Each row comes from the steps of one walk. Every step used is in the known rows, and no mark comes twice. Write the walk behind each row, first mark first.
In the rows, 128 means zero.
Known rows:
s/b/c/y/r/u/m: [ 93 175 185 130  85 110 187 114 134 112 147  93  50 161  99 178 156 185
 103 124 206 154 131  77]
t/s/w/c/y: [112 124 109 142 148 150 144 109 150 137 110 147 156 105 157 119 133 136
  35 107 126 112 112 124]
x/q: [134 121 195 127 156 123  99 112 101 131 105 122 137 159 136  87 141  69
 134 141  91 150 114 166]
r/u: [ 96 158 126 132  96 111 112 139 118 142 127 119 104 143 105 105 134  79
 123 129 149 132 132 145]
y/r/u/m/k: [101 159 163 118  84  87 144 148 135 125 138 112  71 137 109 144 121 160
 136 158 204  99 175 166]
w/c/y/r/u: [141 150 172 138  39 113 151 127 129 116 108 119  60 166 117 143  85 216
 138 154 136 131  98 101]
b/s/y/r/u: [138 155 163 139  24 121 126 116 113 124 101 128  89 159  91 196 122 155
 146 165  99 148 123 138]
r/y: [116 139 160 100 108 131  48 117 124 140  98 159 137 160 131  60 105  74
 158 127 139 142 114 161]
s/w: [ 88 134 131 129 149 141 106 145 154 157 108 105 167 127 135  83 142  85
 113 106 114 125 133 152]
m/k: [ 92 132 137 100 162 101 106 113 101 175 114 157 139 149 131 101 104  87
 127 146 106  98 178 168]
k/m: [ 83 125 157 100 161  95 127 114 105 107 132 126 138 154 115 123 129  51
 129  68  93 126 119 146]
w/c/t/s: [146 114  82 126 155 125 134 141  89 104 169 160 132 106 136 130 132 103
 172 123 126 106 142 121]
s/b: [ 81 129 147 124 160 118 114 118 104 168 136 116 131 151 130 102 170  76
 135 111 105 171 159 158]
x/m: [147 136 155  89 146  91 107 118 108 152 131 104 142 179 103 114 132  48
 131 100  70 133 107 155]
y/s/w: [131 103 100 130 175 142 109 146 170 156 119 104 179  99 132  91 131 117
  99 122 112 129 136 130]
b/c/y/s: [153 127 121  96 167 119 129  79 121 137 117 139 128 146 113 135 102 138
  87 147 127 110 104  55]
t/s/b/c/y: [106 154 131 117 162 136 144  79  96 138 138 159 132 137 133 138 182  63
  41 113 118 140 154  80]
c/y/r: [126 116 189 110  78 128  97  89 115 132  86 108 111 175 130 116 120 123
 122 158 111 147 114 141]
t/s/w: [100 135  98 136 150 156 105 143 142 139 129 135 177 102 141  82 184  35
  58 108 125 126 149 156]
w/c/t: [134 112 113 118 151 109 142 145  99 121 149 131 122 133 128 132  94 158
 225 125 126 112 119 127]
y/s: [146 100 106 113 168 113  94 116 121 148 134 134 149 133 113 103 129 101
 128 147 107 135 134 129]
t/s/w/c: [111 139  87 146 163 140 143 158 140 130 141 158 170  98 150 106 149 108
  86 102 115 109 130 122]
c/t/s/y/r/u: [152 133 136 154  28 168 115 136 120  80 122 111  77 120 146 197 159 120
 153 168 157 139 131 166]

Which walk is each row?
[162  82  71 144 182 140 159 167 164 122 152 104 163  67 137 128  97 208
 186 126 117 109 134 106] -> y/s/w/c/t
[171 123 122 116 167 156 109 135 135 112 159 135 132  97 129 116 110 136
 220 139 142 156 167  76] -> r/y/s/b/c/t
[141 111  88 137 157 128 165 155 126 136 149 126 161  71  98 136  92 171
 197 107  77 114 152 114] -> b/s/w/c/t
[ 81 147 129 119 117  93 132 131 130 127 143  97  84 138  91 131 148 108
 111 102 223 129 107 156] -> r/u/m
[180  90  94 133 151 163 108 165 186 113 127 118 158  59 153 101  65 218
 206 125 144 122 126 112] -> r/y/s/w/c/t
[124 114 107 142 158 141 161 168 152 131 137 107 150  93 144 118 103 171
 197 108 127 106 119 132] -> s/w/c/t
[156  85 111 116 163 107 133  90 126 146 112 139 117 140 129 135  79 201
  93 143 114 121  99  99] -> w/c/y/s
[136 153 134 168  51 160 162 148 164  96 117 119 107  98 145 136 135 179
  56 132 145 121 129 106] -> t/s/w/c/y/r/u
[145 122 141 147  95 151 148 133 152 105 108 136 149 122 156 129 143 166
  71 127 110 122 119 112] -> t/s/w/c/y/r
[120 111  86 135 148 174 116 148 136 119 146 116 170  66 142 108 169  41
 115 108 128 124 168 157] -> c/t/s/w
[157 110 122 106 135 128  45 121 140 136 105 150 142 129 125  76  91 105
 142 143 134 150 122 135] -> r/y/s
[153 129 127 150  72 124 179 150 134  59 150 116  56 114 139 237 147 220
 171 138 231 114  91 151] -> w/c/t/s/y/r/u/m
[ 95 127 119 135 156 128 106 117  94 150 156 146 147 128 131 104 203  23
  83 110 108 173 183 160] -> t/s/b
[174 150 134 118  93 159 137 122  99  82 128 154 117 147 154 206 148 118
 183 164 130 106 114  96] -> b/c/t/s/y/r
[116 117 119 131 142 120 161  97 142 164 108 139 154 110 101 129  87 185
  79 108  75 118 116 104] -> b/s/w/c/y
[131 130 171 136  95 143 154 129 164 132  90 103 129 152 149 124 100 220
 124 131 105 122 103 113] -> s/w/c/y/r
[149 108  89 141 183 123 144 166 169 143 131 128 169 100 134 119 111 199
 130 117 110 110 116 100] -> y/s/w/c
[132  79 123 133 174 111 150  82 131 158 135 120 115 137 136 148 108 215
  95 134 103 160 135 109] -> w/c/y/s/b
[139 155 144 149  31 150 101 132 123 102 107 139  91 156 144 173 171 106
  92 158 145 142 114 162] -> t/s/y/r/u
[116 125 140 112 124 110 105  76  93 167  97 156 136 164 104 173 119 112
 118 139  79 135 108 160] -> b/s/y
[148 152  90 111 163 141 135 134  78  95 172 168 144 111 128 129 153  32
 158 130 134  93 146  80] -> b/c/t/s
[107 154 164 128  62  98 135 158 135 103 150  88  72 153  86 140 154 132
 148 130 206 133 118 144] -> y/r/u/m
